Each row comes from the steps of one path. Every step used is in the known rows, and no mark comes twice. Write the path behind each row, first mark first.
Known rows
f-c: -.38  .21  .31  .01  -.14  .03  .17  .20  .12  .05  -.04  -.05  .01  -.18  -.13  -.30  .17  -.14  .21  -.03  -.13  .10  -.28
z-l: -.34  .09  .14  -.06  -.10  .08  .24  .03  .22  .05  .11  .02  .27  .02  -.06  -.23  -.08  .05  .31  .00  .03  -.08  -.25
s-t-c-z-l: -.53  .18  .11  -.18  -.08  .04  .27  .04  .02  .21  .41  .00  .11  -.24  -.10  -.32  -.09  -.11  .44  .20  -.03  -.18  -.32
t-c-z-l-s-f: -.41  .16  .22  -.18  -.12  -.20  .29  -.19  .10  .26  .79  .20  .16  -.22  -.06  -.14  -.10  .14  .20  .07  -.06  -.27  -.35
t-c-z: -.51  .18  .20  -.02  -.10  .00  .24  .10  -.03  .28  .33  -.18  .12  -.19  -.27  -.11  .13  -.06  .34  .23  -.21  -.19  -.33
s-t: -.33  .14  .13  .00  -.20  .12  .05  .23  -.05  -.08  -.08  .05  -.01  -.14  -.04  -.43  -.04  -.25  .24  .10  .17  -.08  -.24
z-c-t-s-f: -.35  .11  .07  .06  -.11  .09  -.01  .19  -.04  -.20  .13  .17  .18  .02  -.01  -.61  -.09  .03  .12  .00  .05  -.16  -.28
z-c: -.43  .10  .29  .00  -.09  .04  .12  .08  .09  -.07  .10  .00  .07  -.09  -.07  -.25  -.06  .03  .32  -.06  .04  -.18  -.23
t-c: -.38  .18  .29  .02  -.12  .00  .23  .14  .07  .19  .13  -.12  .06  -.07  -.20  -.09  .03  -.05  .33  .19  -.14  -.03  -.24
t-s-f-r: -.45  .17  -.02  .27  -.27  .08  .06  .23  .06  -.12  .02  -.02  .13  .15  -.12  -.41  -.03  -.05  .12  -.05  .02  -.28  -.36
l-s-t-c: -.34  .18  .31  -.13  -.24  -.16  .13  .12  .06  .18  .35  .08  -.09  -.20  -.06  -.28  -.06  -.16  .31  .13  .05  -.10  -.26
c-z: -.47  .13  .09  .01  -.16  .09  .13  .11  -.04  .11  .16  -.10  .20  -.17  -.22  -.24  .13  -.11  .25  .11  -.02  -.22  -.33
l-s-f-c: -.28  .19  .39  -.04  -.21  -.15  .13  .04  .10  .00  .30  .25  -.09  -.26  .01  -.36  .07  -.04  -.01  -.12  .02  -.01  -.29
l-z-c-t: -.42  .11  .20  .12  -.17  .19  .02  .27  .20  .05  .27  -.03  .15  -.15  -.03  -.45  -.17  .14  .34  .10  .22  -.21  .02
c-z-l-s-f-r: -.50  .11  .01  .01  -.26  -.13  .12  -.03  .23  .15  .63  .15  .19  -.12  -.03  -.31  -.14  .06  .15  -.03  .18  -.51  -.29
z-l-s-f: -.23  .10  .20  -.12  -.18  -.12  .18  -.13  .21  .00  .44  .35  .17  -.07  .08  -.27  -.17  .12  .10  -.11  .16  -.17  -.26
s-l-z-c-t: -.41  .13  .30  .01  -.25  .18  .15  .34  .34  .23  .22  -.18  .18  -.29  -.14  -.47  -.14  .03  .39  .06  .24  -.24  .02
t-s-f-c-z-l: -.51  .27  .06  -.07  -.07  .06  .28  -.05  .09  -.07  .32  .11  .23  -.11  -.12  -.48  .07  .06  .16  -.16  -.21  -.06  -.52
r-f: -.36  .04  .21  .13  -.01  .15  .16  .03  -.05  -.03  .05  .01  .15  -.14  -.06  -.14  .03  .00  .05  .15  .07  .00  -.17
l-z: -.38  .21  .20  .15  -.23  .20  .14  .16  .17  .07  .14  -.07  .15  -.08  -.10  -.25  -.05  .08  .32  .03  .15  -.12  -.10
l-s-f: -.22  .13  .24  .01  -.23  -.11  .06  .00  .04  -.02  .31  .26  .05  -.13  .01  -.26  -.03  .01  .01  -.04  .15  -.18  -.26
f-s-t: -.25  .13  .25  -.06  -.21  -.08  .07  .18  .03  -.06  -.13  .02  -.01  -.30  .00  -.60  .02  -.24  .14  -.01  .17  -.16  -.27
r-f-s-t-c: -.32  .11  .41  .01  .00  -.06  .23  .03  -.10  .05  .08  .01  -.04  -.42  .02  -.37  .00  -.12  .05  .27  .04  -.05  -.19
r-f-s-t-c-z: -.46  .11  .30  -.03  -.01  -.07  .24  -.01  -.20  .14  .30  -.05  -.02  -.53  -.09  -.38  .07  -.15  .09  .30  .00  -.20  -.28
z-l-s-f-c: -.29  .17  .35  -.17  -.15  -.16  .23  -.09  .26  .00  .44  .34  .06  -.20  .09  -.35  -.06  .08  .08  -.17  .01  -.01  -.29
z-c-t-s-f-r: -.47  .11  -.03  .23  -.19  .07  -.06  .35  .07  -.12  .12  .02  .13  .06  -.06  -.63  -.14  -.01  .15  .03  .09  -.35  -.24
l-s-t-c-z: -.46  .20  .22  -.17  -.23  -.16  .13  .08  -.05  .26  .53  .03  -.02  -.33  -.15  -.31  .01  -.21  .32  .16  .01  -.23  -.35

Write each row's path
-.41  .11  .09  .02  -.10  .10  .02  .27  .05  -.09  .04  -.05  .27  .06  -.12  -.56  -.03  -.03  .30  .00  -.06  -.11  -.26 -> z-c-t-s
-.52  .15  .15  -.15  -.05  .01  .34  -.03  .12  .32  .45  -.11  .26  -.12  -.19  -.12  -.01  .04  .42  .18  -.19  -.19  -.34 -> t-c-z-l
-.29  .13  -.03  .09  -.20  .14  .03  .35  .04  -.01  -.08  -.08  .35  .08  -.16  -.53  .07  -.16  .21  .11  -.09  .00  -.28 -> c-t-s
-.33  .04  .27  .09  -.01  .16  .08  .24  .00  .05  -.01  .02  .08  -.33  -.06  -.41  .12  -.13  -.03  .29  -.09  .22  -.08 -> r-f-c-t
-.30  .12  .14  -.20  -.21  -.09  .12  .01  .23  .01  .32  .23  .13  -.10  .07  -.44  -.19  -.07  .29  -.07  .23  -.13  -.25 -> z-l-s-t
-.47  .16  .23  -.22  -.13  -.18  .33  -.11  .22  .38  .72  .00  .26  -.16  -.17  -.10  -.04  .07  .38  .09  -.15  -.23  -.33 -> t-c-z-l-s
-.42  .14  .07  -.25  -.21  -.06  .15  -.03  .11  .11  .52  .17  .18  -.23  -.01  -.44  -.11  -.10  .33  -.01  .18  -.29  -.34 -> c-z-l-s-t
-.35  .24  .28  .05  -.33  .15  .28  .23  .32  .22  .11  -.24  .17  -.19  -.21  -.26  -.02  -.02  .37  -.02  .18  -.17  -.12 -> s-l-z
-.28  .11  .20  -.15  -.18  -.13  .22  -.05  .35  .13  .37  .13  .30  -.02  .01  -.22  -.10  .08  .26  -.10  .07  -.13  -.24 -> z-l-s
-.45  .21  .20  -.29  -.18  -.11  .18  .00  .19  .13  .50  .19  .04  -.38  -.03  -.52  .00  -.16  .29  -.09  .01  -.12  -.36 -> f-c-z-l-s-t
-.41  .20  .29  -.06  -.21  -.16  .14  .00  .01  .08  .48  .21  -.03  -.40  -.08  -.36  .14  -.09  .03  -.09  -.05  -.14  -.38 -> l-s-f-c-z
-.49  .14  .31  -.15  .00  -.07  .31  -.19  .16  .16  .61  .14  .20  -.38  -.05  -.21  .07  .09  .11  .00  -.10  -.04  -.29 -> r-f-c-z-l-s
-.46  .20  .09  .14  -.17  .21  .04  .26  .18  -.06  .21  -.07  .28  .02  -.10  -.58  -.12  .15  .38  -.03  .08  -.17  -.11 -> l-z-c-t-s
-.40  .15  .57  .06  -.10  .02  .37  -.04  .28  .08  .24  -.14  .11  -.48  -.06  -.35  -.09  .19  .17  -.10  .23  -.30  -.06 -> r-f-s-l-z-c
-.43  .20  .26  -.13  -.13  -.15  .20  .13  -.07  .20  .24  -.10  -.02  -.44  -.15  -.48  .08  -.24  .25  .17  -.05  -.26  -.36 -> f-s-t-c-z
-.30  .14  .43  -.04  -.25  -.04  .18  .29  .39  .21  .16  -.21  .18  -.42  -.11  -.63  -.10  .03  .28  -.03  .22  -.32  -.02 -> f-s-l-z-c-t
-.37  .03  .20  .00  -.10  .08  -.01  .27  .08  .02  .07  .00  .12  -.12  -.05  -.45  -.08  -.05  .26  .13  .07  -.14  -.12 -> z-c-t
-.55  .14  .22  -.08  .08  .13  .32  -.11  .07  .09  .35  .06  .20  -.36  -.09  -.24  .08  .03  .14  .09  -.14  .01  -.29 -> r-f-c-z-l
-.37  .19  .25  .02  -.09  .15  .26  .30  .13  .12  -.09  -.17  .25  -.30  -.23  -.50  .18  -.22  .08  .13  -.17  .21  -.25 -> r-f-c-t-s-l
-.38  .14  .16  .11  -.02  .18  .11  .24  -.03  -.05  -.04  -.02  .21  -.15  -.11  -.52  .17  -.12  .03  .15  -.21  .24  -.23 -> r-f-c-t-s
-.39  .16  .24  -.03  -.16  .03  .15  .22  -.04  .10  .08  -.02  -.08  -.15  -.09  -.30  -.03  -.21  .35  .22  .01  -.04  -.24 -> s-t-c
-.38  .10  -.13  .26  -.26  .12  -.07  .42  .06  -.05  -.02  -.02  .22  .09  -.10  -.62  -.04  -.14  .07  .14  .06  -.23  -.24 -> c-t-s-f-r
-.22  .11  .30  -.06  -.23  -.13  -.01  .22  .09  .08  .28  .26  -.02  -.32  .02  -.54  .05  -.13  -.06  .08  .02  .05  -.17 -> l-s-f-c-t
-.33  .22  .22  -.06  -.24  .07  .22  .45  .24  .18  -.14  -.23  .24  -.20  -.29  -.60  .22  -.29  .25  .02  -.21  .13  -.32 -> f-c-t-s-l
-.51  .32  .29  .04  -.26  .15  .32  .12  .32  .02  .19  -.22  .23  -.06  -.23  -.38  -.10  .12  .50  -.27  .09  -.25  -.25 -> t-s-l-z-c
-.41  .12  .13  -.19  -.18  -.11  .22  -.10  .23  .19  .57  .08  .32  -.14  -.11  -.24  -.04  .04  .28  -.05  .03  -.30  -.32 -> c-z-l-s
